What can hang from each mark
j_621: j_307 j_982
j_307: j_62 j_776
j_421: j_223
j_982: j_776
j_720: j_62 j_219
j_219: j_46
j_62: j_307 j_720
j_223: j_421 j_720

Known rows, with every way that one mark hangs from another
[j_621 [j_307 [j_62 [j_720 j_219]] j_776] j_982]: [  7  20   1  -2   0   3 -20   6  24  82  12  -3 -36  40  20 -12   0  21]
[j_720 j_62 [j_219 j_46]]: [  4  -4  20  12   0  12   9 -13  -4  32  24 -13 -27  22   2  -6 -17  14]
[j_720 [j_219 j_46]]: [  4 -11  -2   5  14  12   5  -6   1  10   9  -6 -22   1   6  -5  -7   3]
[j_720 [j_62 [j_307 j_776]] [j_219 j_46]]: [  1  14  -1  16  -2 -14   5 -11  18  34  31   2 -37  18  18 -13 -19  22]
[j_223 j_421 [j_720 [j_62 [j_307 j_776]] [j_219 j_46]]]: [  9  33  31  15  -8 -27 -14  10  23  13  36  -1 -41   5  20 -35  -9  12]
[j_621 [j_307 [j_62 j_720]] [j_982 j_776]]: [  4   7  34  11  10  21 -17  -5  16  48  12 -10 -23  50  33  -2  15  10]
[j_982 j_776]: [  4   1   6   2   5  12 -10 -13   6 -10   3  -6 -16  15  -9  -2  16   0]
[j_421 [j_223 [j_720 [j_62 j_307]]]]: [  3  10  -3  10 -23 -19  -3  -5   7   9   3  -4  -9  42   6 -14 -13  14]
[j_421 [j_223 [j_720 [j_62 j_307] [j_219 j_46]]]]: [  8  -1  -5  16  -8  -7   2 -11   9  17  11 -11 -29  43  12 -19 -22  18]
[j_720 j_219]: [  5  -8 -14  -8  -1   4  -1   5   1  11  -6  -7 -23   2 -17  -5   4   4]
[j_720 [j_62 j_307]]: [ -4   5  14  14 -10 -15  11  -1   5  11  13   2  -8  13  16   0  -9  12]
[j_421 j_223]: [  0  -2 -22  -3  -3  -1  -5 -10   1   5 -13  -5   3  32   0   1  -4   3]
[j_307 [j_62 [j_720 j_219]] j_776]: [ 10  21 -10  -2 -35 -14 -16  16  26  58   1   5 -27  16 -25 -14 -10  12]
[j_621 [j_307 [j_62 [j_720 [j_219 j_46]]] j_776] j_982]: [  6  16  14  11  16  11 -13  -4  24  79  28  -3 -35  40  44 -12 -11  21]
[j_621 [j_307 j_62 j_776]]: [  3  24   3  12  -1 -11 -21 -15   8  55  25   0 -16  15   8   2  -4  16]
[j_621 [j_307 [j_62 [j_720 j_219]]] [j_982 j_776]]: [ 10  -1  20   1  10  25 -19   0  17  60   7 -17 -46  51  15  -6  19  14]
[j_421 [j_223 [j_720 j_62 j_219]]]: [ 12   5 -12  -3 -27   0 -10  -8  -2  33  -2 -19 -28  51 -31 -20 -12  19]
[j_621 j_982]: [-2 -1 -5  0 16 13  1  0  8 18 -4 -2 -5 19 25 -1  4  3]

Rows
[  9  18   3  11 -19  -5 -10   6  26  56  16   6 -25  16  -2 -14 -22  11] => [j_307 [j_62 [j_720 [j_219 j_46]]] j_776]
[ 11   1   0  11 -11   9  -5 -18  -2  30  13 -19 -26  50  -7 -20 -23  17] => [j_421 [j_223 [j_720 j_62 [j_219 j_46]]]]
[  6  26  52   8 -22 -13 -13  15  -1   3  19 -10 -10   7   0 -24  -1   2] => [j_223 j_421 [j_720 j_62]]
[ 10  38  17   3 -23 -35 -19  21  23  16  20  -1 -43   5  -1 -35   2  14] => [j_223 j_421 [j_720 [j_62 [j_307 j_776]] j_219]]
[  4  12  -1   1  -2 -18   0  11  29   6  12  14 -22   2  27 -21 -12   9] => [j_62 [j_307 j_776] [j_720 [j_219 j_46]]]
[ 12  -3 -32 -11 -13   2 -15  -2   3   9 -18 -13 -22  31 -28 -19  -2   7] => [j_421 [j_223 [j_720 j_219]]]
[  3   3  15  16  25  26 -17 -23  10  51  16 -15 -31  45  27   7  18  11] => [j_621 [j_307 j_62] [j_982 j_776]]
[  9   2 -20   2 -23 -15  -4  -1   8  21  -4 -11 -31  45 -11 -19 -11  18] => [j_421 [j_223 [j_720 [j_62 j_307] j_219]]]
[  0  -7  13  18   3  -5  15  -6   6  19  22  -5 -30  14  21  -5 -16  14] => [j_720 [j_62 j_307] [j_219 j_46]]
[  4  28   4   7 -35 -18 -14  11  25  47   7  12  -3  15  -7 -10 -15   7] => [j_307 [j_62 j_720] j_776]
[  5  -6  18  -1   0   8   5  11   7   4   5  -1 -13   5  12 -13 -11   1] => [j_62 [j_720 [j_219 j_46]]]
[  3  18 -13   2 -16 -22  -1  -2  18  37  16   2 -39  18  -5 -13  -7  24] => [j_720 [j_62 [j_307 j_776]] j_219]
[  1  -1  18   2  40  28 -14 -23   3  14  14 -14 -26  38  36   0  27  10] => [j_621 j_307 [j_982 j_776]]
[ -2  26   0  11 -15 -26  -1  -7  18  24  22   9 -16  16  13  -8 -10  19] => [j_720 [j_62 [j_307 j_776]]]
[  3  -8  13   3   2  -7  11  18  17  -7   4   7 -17  -2  30 -12  -9   1] => [j_62 j_307 [j_720 [j_219 j_46]]]
[ -1  23   0  -3 -16 -29  -4  17  28  -3   2  21  -2   0  22 -15  -4   6] => [j_62 [j_307 j_776] j_720]
[  2  -3  -1   4 -11 -12  10   4   6  24   7  -5 -32  16  -1  -5  -4  16] => [j_720 [j_62 j_307] j_219]
